Every row comes from one small tree of marks. The marks that hang from a mark follow it in brackets, in the order of their numbers. Every link used is in the known rows. Which tree was each row made from?
Known rows
q234[q109 q714]: [  0  15  21   2  10 -10  22   0 -16 -14 -23   0 -12  18  -4 -17  10  23
  21]
q985[q652]: [  4  21  26  -8  19  -5  15  14 -16   0 -30  35 -15  29 -13 -15  10  17
   4]
q714[q49[q109[q234]]]: [ 11  17  -1   2   1  -3  11  -4 -17  -6 -32  35 -19  28 -15 -18 -16  10
  -6]
q652[q985[q234[q109[q618] q714]]]: [ -2  15  64  16   4  -6  22   6 -19 -18  -7 -23 -11  -1 -14   4  23  16
  25]
q714[q49[q109[q234 q618]] q611]: [  3  21 -16  13  -5   2   9   1 -22  -8 -29  28 -14   1 -16  -7 -45   6
  -8]
q618[q714[q49 q611]]: [ 11  15  -9   6 -11 -15  16   1 -14 -10 -38   1 -14  27  -7 -19   2   8
   8]
q618[q714[q49[q109]] q985[q652]]: [ 15  21  37 -19  -1  -7  14 -13 -14 -13 -49  19 -23  50 -24 -20  -3  12
  -8]
q109[q234[q714]]: [  0  15   9  12  -7 -16  19   4 -19  -9 -26  19 -16   9 -10  -9  -2  16
  21]
q714[q49[q109[q234 q618]]]: [  6  22  -8   7  -2  -9   9  -2 -21  -9 -24  36 -18  19 -18 -11 -30   8
  -7]
q49[q109]: [  9  20  21  -3  12   4  16   5 -14  -2 -27  44 -17  20 -15 -21   0  11
  -4]
q618[q714]: [  5  20  11   3  -2 -21  19   4 -15 -10 -26  20 -15  24 -11 -19  20  12
  14]
q714[q49 q611]: [ 10  13   0   2  -1  -1  14   9 -14  -5 -33  15 -12  33  -7 -17  -5  13
   1]
q49[q109[q618[q985]]]: [  3  26  46  -6   3   7  16   2 -19 -11 -16  41 -15  26 -25  -8 -15  13
  -8]
q985[q234 q652]: [  6  17  57  -3  14   0  19  13 -12  -8 -22  21 -13  25 -13  -7  28  18
   3]
q234[q109[q618[q985]]]: [ -6  25  44  -4  11   2  19   5 -22 -18   0  10  -8  30 -16  -4  -2  23
   6]
q652[q985[q234[q109]]]: [  2  15  70   9  15   8  21  12 -15 -11  -7 -12  -9  14 -13  -3  38  17
  14]
q109[q234]: [  0  20  11   9   3  -7  16  10 -19  -5 -17  31 -13  17 -12 -10   0  15
   9]
q714[q49]: [ 12  13   5  -4   1 -10  14   6 -13  -6 -27  23 -16  51  -8 -21  10  15
   4]
q985[q234[q109] q652]: [  0  18  59  -5  27   5  21   8 -15 -14 -16   0  -9  20  -9  -7  25  25
   6]
q985[q234[q109]]: [  1  15  54   4  17   3  23   6 -13 -17  -4  -1  -6  20  -6  -8  28  23
   8]

Write each row's tree
[  5   9  -1   3   1  -5  19  -3 -15 -15 -35 -17 -11  21   0 -17  -9  20
  15]	q234[q109 q714[q49 q611]]
[ -1  13  50   3  15   7  24   4 -14 -17 -30 -20  -8  -5  -5  -3   8  23
  14]	q985[q234[q109 q714[q611]] q652]
[  8   9  70  13  -5  -5  22  11 -12 -10 -23  -4 -16  13 -16  -3  37  11
  21]	q652[q985[q234[q714]]]
[  3  14   1   3   1 -21  16  -5 -19 -19 -21  -7 -13  29  -5 -14  -6  20
  18]	q234[q109[q618] q714[q49]]
[ 11  19 -10   6  -8 -18  13 -12 -17 -12 -39  22 -21  22 -15 -19 -11   6
   1]	q618[q714[q49[q109[q234]]]]
[  2  12  82  -3  -4  12  24   6 -14 -18 -33  -4 -12  15 -17   3   7  20
   7]	q618[q985[q234[q714[q611]] q652]]
[ -1  22   5  12  -5 -11  15  -3 -22 -11 -25  33 -18  -9 -17  -7 -29  10
   9]	q49[q109[q234[q714] q618]]
[ 10  20   2  -2   2  -7  10  -1 -16  -6 -27  37 -18  32 -15 -18 -16   9
  -8]	q714[q49[q109[q618]]]
[ -2  15  12   6   9   1  23   3 -17 -13 -27  -8  -9   0  -2 -13  -6  20
  18]	q234[q109 q714[q611]]
[ -1  11  76   4  -3  14  28  -1 -14 -27 -15 -27  -6  10 -10   2   9  25
  13]	q618[q985[q234[q109 q714[q611]]]]
[ 16  11   7  -4  -4 -11  15  -9 -12  -8 -45  23 -22  35 -11 -25  -6  11
   2]	q234[q714[q49[q109]]]
[  2  21 -20  14 -16 -33  12  -4 -22 -17 -21  13 -16  23 -14  -8  -9   9
  12]	q109[q234 q618[q714[q49]]]
[  0  14 -16  19 -18 -17  13   2 -23 -14 -30   4 -14   3  -9  -3 -34  11
  14]	q109[q234[q714[q49 q611]] q618]
[  4  16  66   7 -15   3  24   3 -13 -22 -19  -7  -8  17 -17  -1  20  14
   6]	q618[q714[q611] q985[q234]]
[ -4  26   6   8   7 -22  19   0 -21 -19 -10   1  -9   9 -10 -12   7  16
  17]	q234[q109[q618[q714]]]
[  2  10  70  11   6  -1  24   5 -14 -16 -15 -25 -12   8 -12  -3  36  18
  24]	q652[q985[q234[q109 q714]]]
[ 14  15   2  -1   3   8  13   1 -13  -3 -40  25 -16  23 -11 -21 -18   8
 -10]	q714[q49[q109] q611]
[  1  23  41  -7   0  -1  19   5 -18 -12 -38   8 -14  21 -20  -7  -1  15
   4]	q618[q714[q611] q985[q652]]
[ -3  29 -11  20  -8  -7  15  -1 -24 -11 -28  24 -14 -25 -18  -4 -36   3
   2]	q49[q109[q234 q618[q714[q611]]]]
[  2  10  53   6   6  -6  25   0 -12 -22 -13 -14  -9  14  -4  -8  26  24
  19]	q985[q234[q109 q714]]
[  7  10   8  -2   4 -16  19  -7 -14 -16 -30  -8 -14  38  -2 -21   6  22
  17]	q234[q109 q714[q49]]
[  3   9  75   5 -14   9  26   3 -12 -21 -22  -7 -10  15 -14   1  12  19
  10]	q618[q985[q234[q714[q611]]]]
[  0  21 -25  20 -18 -23  12   0 -23 -15 -27   3 -13   5 -12  -5 -25   7
  10]	q109[q234 q618[q714[q49 q611]]]
[ 10   8   0   5 -10  -9  17   2 -13  -8 -42   2 -15  27  -4 -17  -6  13
  12]	q234[q714[q49 q611]]
[ -1  29  -4  15  -5 -18  14  -4 -23 -12 -23  32 -17  -8 -20  -9 -19   5
   4]	q49[q109[q234 q618[q714]]]
